(in the rows, 128 means zero)
Known rows, with every step that occurs
bezaf/telovob/favugas/vigivo/nusa/maso/sete: [173 150 118 181 158 133  36 121  81  81 112 118 103 161  89  76 107  90
  83 135 150 146 130 102 147 154 134 115  79 111 136 194 153 109 153]
vigivo/nusa/maso/fufa/favugas: [123 141 164 170 172 160 136 109  87  96 125 140 123 180  82  86 109 175
 102 119 134 162  82  85 142 110 157 122  83 124 107 156 150 127 119]
sofolo/remor/favugas: [ 87 160 163 171 144 166 126 122 125 108 133 171 129 159  83  93 114 134
 108 126 119 154 114  94 135  94 159  89 109 136 128 154 155 116 126]
bezaf/telovob/vigivo/nusa: [146 155  68 177 172 138  49 123  82 135 111 122 137 165 100  79 112  99
 109 129 124 128 121 110 149 113 147  99 128 110 122 161 165 119 135]
sete/maso/fufa/favugas/telovob: [ 76 136 133 137 153 165 152 113  84 112 141 151 143 158  62  95 157 151
 116 120 131 170 108  90 145  78 152 110  61 108 124 169 134 117 113]
sofolo/remor/favugas/vigivo/nusa/maso: [111 162 143 178 161 162 126 116 119  81 122 136  97 167  97  79  92 146
  81 121 149 144 114 111 127 140 144 100  80 129 133 145 153 118 120]
bezaf/telovob: [119 151 102 163 146 152  68 129 101 143 122 147 139 154  83  82 123 103
 119 131 116 146 104  91 149  94 155  81 115 127 125 175 171 118 135]
fufa/favugas: [110 150 158 151 189 144 111 121 105 157 138 158 144 162  81  90 133 127
 116 125 121 162  93  77 154  95 158  99 108 124 120 155 169 121 129]
bezaf/telovob/favugas/vigivo/nusa/maso/budom: [164 159  49 164 174 113  43 120  67  76 119 119 106 151  78  87  98 112
  90 126 118 154 122  99 145 164 131 107  68 116 133 168 147 118 146]
kosu/remor/favugas/telovob: [ 81 168 102 138 175 162 148 118 113 105 137 160 134 163  70  83 177 112
 122 124 144 176 117  89 131  87 162  93 107 126 133 153 155 117 117]
remor/favugas/vigivo/nusa/maso/budom: [135 171  80 152 195 136 109 106  82  63 126 116 105 162  79  74 124 127
 100 116 135 171 112 108 117 160 140 112  55 133 123 139 159 122 128]
sete/maso/fufa/favugas: [ 95 143 145 149 162 168 129 107  98 129 138 157 153 158  72  95 142 152
 116 122 119 153 104  87 137  89 153 121  82 113 112 167 149 122 127]
sune/bezaf/telovob/vigivo: [118 156 119 196 129 149  52 131  71 148 116 124 174 139  95  65 111  86
 125 126 123 128 144 102 170 111 155  76 113 122 119 178 165 111 132]
favugas/vigivo/telovob/sune: [160 144 155 126 202 162 105 124  87 120 122 167 123 138 105  63 154 114
 102 135 152 143 148  66 147 124 157  89  50 128 121 175 180 121 122]
telovob/favugas/vigivo/nusa: [168 167 100 133 207 132  72 126  91 132 116 157 128 162 100  80 129  87
  81 134 138 132 135  84 151 141 140  99  83 103 135 160 168 119 142]
vigivo/telovob/favugas/fufa: [150 144 144 163 179 161 116 126  76 111 111 146 133 137  96  78 148 124
  90 143 111 168 144  86 159 106 157  95  73 124 128 161 176 125 142]
bezaf/telovob/sune: [130 150 143 151 150 158  73 133  85 146 129 158 129 153  89  78 110 125
 122 130 120 130 116  76 156 101 157  92  96 123 123 200 164 117 120]
bezaf/telovob/vigivo/nusa/favugas: [166 150  61 184 190 127  58 105  74 125 111 156 124 161  84  79  96 130
  96 127 119 127 110 102 150 111 148  85 122 119 130 164 159 120 145]
maso/favugas/telovob/sune: [ 85 139 170 130 167 163 136 128  52 106 134 178 112 166  75  81 156 125
 117 123 142 150 112  90 160 113 157 111  81 110 133 183 146 107 111]
budom/maso: [127 160 108 151 157 145  97 131 103 153 128 155 143 163  86  74 133 121
 116 126 138 124  83  95 139 126 160  90 113 139 123 169 175 120 151]
budom/maso/sete: [132 153 135 150 152 148  81 127 106 133 129 148 146 170  84  70 154 104
 119 133 148 140  95 100 135 132 163 114 109 141 123 190 174 111 163]
pekal/gulon/vigivo/nusa/favugas/telovob/sune: [122 139 110 119 201 174 167 127  93 101 114 159 102 172  68  79 162 141
  96 128 170 139 114  67 162 121 170  98  84  99 135 202 153 126 141]
sofolo/remor/favugas/telovob/vigivo/nusa/maso: [ 86 155 130 204 136 154 146 117  83  64 125 121 100 169  84  83  83 152
  92 120 151 146 125 127 143 120 148  98  99 126 135 141 130 112 117]
kosu/remor/sofolo: [ 99 174 128 138 179 176 100 109 143 159 124 160 167 162 108  83 186  83
 127 129 135 149 106  80 116 128 174 113 137 116 115 153 175 122 144]
favugas/telovob: [ 92 153 118 136 155 155 123 131  88 138 131 149 143 158  75  73 154 101
 114 131 140 158 116  91 153  94 163  77  88 125 132 157 163 115 127]
sete/maso: [ 83 162 111 146 139 175 101 120 107 145 130 146 156 152  78  72 130 123
 113 130 134 133 115 106 135 111 152 102 114 117 119 173 177 120 149]
sete/maso/fufa: [ 97 150 118 146 136 183 118 114  97 120 128 154 162 154  75  78 153 131
 117 129 126 138 120 101 131  99 158 111  84 118 113 170 161 122 141]
sete/maso/favugas: [ 63 151 115 151 150 176 106 110  84 117 128 166 142 160  72  83 149 126
 113 124 134 140 103 122 134 122 146 122 126 105 122 171 164 114 147]
fufa/favugas/vigivo: [133 151 142 136 214 135 106 119 106 159 137 151 137 153  91  87 155  99
 107 125 132 154 111  77 154 114 149  96  71 119 133 147 167 118 123]
favugas/vigivo/nusa/maso/sete: [138 153 141 155 172 162  85 115  98  96 118 116 121 171 100  53 138  99
  91 135 169 148 120 110 136 156 151 123  72 125 125 170 176 114 146]
telovob/vigivo/nusa: [137 163  99 160 187 146  82 119  85 137 116 129 149 169 104  70 127  99
 105 131 135 125 126 108 148 123 155 108 123 115 119 146 175 120 139]
nusa/favugas: [129 153 126 157 181 150 111 110  94 137 127 188 140 153  68  71 129 134
 103 130 124 146  98  80 147 101 165  77 103 138 127 162 172 121 151]
sete/maso/favugas/vigivo/nusa: [ 96 154  78 128 195 164  91 107  87 113 117 153 124 172  90  79 152 114
  91 123 151 134 112 128 124 150 131 133 100  89 129 161 166 117 136]
telovob/favugas/vigivo/nusa/maso/sete: [165 157 147 163 174 143  68 119  84  84 118 127 117 165  93  67 124  89
  77 137 161 144 137  99 145 167 142 125  73 115 132 181 162 111 159]
pekal/gulon: [106 153  97 154 157 178 134 126 127 170 125 140 166 176  77  80 173  79
 117 134 140 141 113  86 159  98 170  94 112 114 121 165 180 122 155]
bezaf/telovob/favugas/vigivo: [168 155  94 159 174 125  47 131  87 136 121 154 127 139  87  92 131  64
 100 132 120 134 139  83 162 122 138  77  80 112 144 174 156 112 142]
fufa/favugas/vigivo/nusa/maso/budom/vulus: [116 170  56 132 217 124 104  99  93  68 140 118 105 165  85  84  94 158
 102 124 126 190  88  96 133 156 143 138  59 121 124 142 162 126 122]
sofolo/remor: [ 85 151 154 158 138 167 114 131 125 135 129 169 144 160  93  82 122 130
 107 136 121 141 116  93 152 100 167  93 117 132 128 156 166 118 138]
remor/favugas/telovob/vigivo: [111 161 116 172 170 139 129 119  69 110 131 133 132 151  76  82 152  85
 120 120 140 153 140 108 148  99 153  80  84 126 137 143 146 109 119]
pekal/gulon/vigivo/telovob/sune/bezaf: [110 140 172 146 160 209 137 143 101 106 106 137 150 139  91  65 173 122
 118 132 172 146 154  57 171 123 179  89  95 110 102 216 182 126 143]

Rows
[109 145 130 162 188 126 124 120  71 145 140 133 143 154  80  88 146 103
 117 123 135 156 122  92 172  93 154  93  89 117 136 143 145 111 119]
fufa/favugas/telovob/vigivo
[146 163  95 124 206 148  87 124 106 139 116 146 135 168 107  67 145  92
  93 131 146 137 118  95 139 132 149  99  84 113 128 149 181 123 130]
favugas/vigivo/nusa
[ 95 144 141 138 179 140 138 126  91 144 140 151 135 162  73  91 145 127
 115 124 134 177  99  78 162  82 157  90  86 119 132 156 153 116 117]
fufa/favugas/telovob
[118 136 174 160 188 165 136 119  87  60 113 127 106 163  83  90 134 166
 108 117 147 163  88  84 141 129 160 129  91 121 110 161 150 131 129]
gulon/vigivo/nusa/maso/fufa/favugas
[120 130 136 173 184 165 115 107  71  70 114 152 105 144  87  70 158 121
  93 125 161 165 118 108 141 145 149  99  78 131 123 146 168 115 143]
nusa/maso/favugas/vigivo/telovob
[ 90 167 142 125 176 166 150 123  98 106 142 167 120 162  78  79 157 132
 125 123 149 161 126  74 138  98 164 103  88 124 131 178 149 115 102]
kosu/remor/favugas/telovob/sune
[134 152  89 185 156 136  55 124  80 147 120 128 148 147  92  81 130  80
 124 129 117 126 129 105 158 106 153  87 118 125 128 161 164 113 140]
bezaf/telovob/vigivo
[ 86 149 211 138 157 160 141 135  66 148 143 154 148 154  82  75 110 157
 117 120 142 162 121  57 180  97 161  89  64 113 121 200 149 111  91]
fufa/favugas/telovob/sune/bezaf
[103 156 132 175 120 165  64 135  90 144 119 142 166 146  88  67 113 110
 122 127 122 146 118  85 162  98 157  70 112 124 116 192 173 115 127]
sune/bezaf/telovob
[160 137 179 128 226 148 116 119  88 127 134 170 116 143 101  81 147 140
 100 128 146 161 131  53 155 114 152 100  50 120 120 172 168 121 109]
fufa/favugas/vigivo/telovob/sune
[131 148 105 127 204 159 116 104 102 118 126 148 137 169  91  89 150 139
  96 121 136 147 113  93 129 119 138 130  55  96 120 159 151 124 116]
sete/maso/fufa/favugas/vigivo/nusa
[113 137 102 211 162 155  93 110  42  89 102  89 103 167  95  77 114 129
  97 122 114 139 107 149 153 146 140 136 106 113 134 154 152 116 124]
bezaf/telovob/vigivo/nusa/maso/favugas/fufa
[129 160 137 184 120 146  47 139  77 137 117 152 161 139  83  80  96 103
 111 129 117 145 135  76 174 108 149  70 109 112 122 200 159 111 140]
sune/bezaf/telovob/favugas
[137 143 169 139 175 173 109 126  85 116 124 171 132 148  93  68 133 144
 109 136 141 151 131  65 147 104 166  93  87 131 108 184 181 123 128]
vigivo/telovob/sune
[158 163 123 143 190 132  77 129  90 142 126 161 139 143  87  81 148  66
  94 134 131 132 143  81 160 132 146  86  73 115 141 158 165 113 148]
telovob/favugas/vigivo
[148 155  90 196 164 142  52 112  63 130 107 152 150 153  88  63  84 138
  99 124 126 129 124  95 162 118 151  75 118 117 121 181 160 117 136]
sune/bezaf/telovob/vigivo/nusa/favugas
[ 98 146 118 224 128 157  60 114  41  88 104 114 133 162  89  67  86 130
 107 115 141 134 112 131 161 149 142 111 132 107 114 178 150 109 130]
sune/bezaf/telovob/vigivo/nusa/maso/favugas
[107 156 139 157 165 172 105 131  97  83 106 116 110 157  91  68 121 137
 102 127 159 140 100 104 138 148 160 107 125 125 115 166 177 129 152]
gulon/vigivo/nusa/maso
[121 142 111 181 150 158 136 115  53  81 116 111 128 168  86  67 133 127
 103 125 152 142 128 116 151 117 159 105  67 123 121 145 138 116 122]
favugas/telovob/vigivo/nusa/maso/fufa
[131 156 100 140 213 124 103 109  86  99 134 115 117 166  85  82 120 143
  99 119 129 175  96  95 138 157 142 125  62 124 124 140 158 125 125]
fufa/favugas/vigivo/nusa/maso/budom
[111 162 107 194 157 146 133 113  61  79 122 109 109 166  79  73 103 126
 102 116 158 151 120 124 138 125 145  94  91 124 128 143 144 114 119]
remor/favugas/telovob/vigivo/nusa/maso
[ 61 145  88 163 150 158 118 111  50 104 130 139 141 153  70  83 161 101
 114 122 146 137 132 140 152 121 143 116 107  99 137 158 142 104 138]
sete/maso/favugas/telovob/vigivo
[ 90 142 150 154 178 171 132 119  70 125 118 143 132 162  88  77 174 110
 109 130 106 159 104 119 153 117 158 123  89 120 134 150 170 116 126]
maso/favugas/fufa
[152 149 137 163 173 146  89 124  86 105 119 177 137 141  85  84 134 115
  95 139 133 159 136  71 154 105 156  83 105 122 117 167 173 120 155]
vigivo/telovob/favugas
[122 149 197 153 148 185 107 132  75 120 119 169 157 139  99  53 116 153
 111 133 147 152 144  60 159 110 168  81  83 127  99 201 183 120 119]
vigivo/telovob/sune/bezaf
[153 153 100 172 211 143 117 106  68 135 108 134 132 160  98  63 127 136
  86 134 111 133 122 114 153 125 158 108  85 126 137 143 170 126 137]
telovob/vigivo/nusa/favugas/fufa
[104 142 122 158 175 157 128 124  70 130 118 141 121 167  89  81 166 129
 110 124 115 138  79 126 144 139 154 125  92 132 136 161 165 117 135]
budom/maso/favugas/fufa
[166 140 108 147 217 148 109 103  93 107 117 189 125 135  84  66 159 128
  87 133 146 160 127  75 141 114 158  65  63 139 129 152 178 123 149]
nusa/favugas/vigivo/telovob
[138 163  95 139 216 161 122 107 127  85 122 165 127 145  96  76 196 102
 110 129 154 178 141  81 119 110 156  94  87 133 122 141 176 123 127]
kosu/remor/favugas/vigivo/telovob
[147 151 102 200 168 151  78 113  52 133 100 122 146 149  98  56  95 143
  91 129 106 136 130 110 167 119 152  90  86 120 131 176 163 121 123]
sune/bezaf/telovob/vigivo/nusa/favugas/fufa
[138 140 152 193 184 144 123 104  67 104 122 119 131 170  89  84 111 150
 105 118 132 145 106 100 151 121 155 128  85 121 110 141 142 122 123]
telovob/vigivo/nusa/maso/fufa/favugas
[151 138 135 141 223 142 112 114 103 123 127 161 130 143  96  85 164 118
  99 128 143 177 123  67 148 105 151  90  67 124 122 145 175 122 124]
fufa/favugas/vigivo/telovob
[107 148 123 196 173 153  95 107  55  91 112 127 119 175  90  73 115 125
 100 120 146 129 105 133 148 155 147 130 129 114 119 145 158 114 144]
telovob/vigivo/nusa/maso/favugas
[102 143 141 168 173 158 114 112  74 105 122 146 114 154  81  73 152  97
 102 120 150 144 105 118 148 153 148 108  82 127 134 148 162 111 138]
nusa/maso/favugas/vigivo
[148 139  97 155 200 120 126 118  63 110 126 133 124 180  86  95 146 142
 109 115 143 141  94  99 151 111 151 117  72 116 124 152 127 116 113]
budom/maso/fufa/favugas/telovob/vigivo/nusa
[121 141 137 141 185 172 108 131  98  80 106 151 128 131  91  76 177 117
 113 135 152 165 128  79 141 115 168  86 115 130 113 164 186 128 154]
gulon/vigivo/telovob
[ 73 149  69 153 167 156 112 108  50  97 121 137 128 173  83  82 144 119
 101 121 151 135 122 142 140 130 136 131 115  86 131 159 145 110 133]
sete/maso/favugas/telovob/vigivo/nusa
[136 136 173 166 185 150 134 110  88 111 133 138 126 151  80  84 149 126
 106 119 136 156 109  82 151 120 154 105  34 133 124 143 146 119 120]
nusa/maso/fufa/favugas/vigivo
[ 96 129 173 170 148 155 164 115  71  94 138 135 125 160  62  87 138 155
 114 118 138 179  94  85 156  87 162  97  51 131 123 153 132 116 111]
nusa/maso/fufa/favugas/telovob
[101 144  90 155 186 142 108 115  47  95 118 144 121 178  87  81 160 102
 104 123 147 146 118 125 153 124 148 118 113  99 132 144 147 109 125]
maso/favugas/telovob/vigivo/nusa
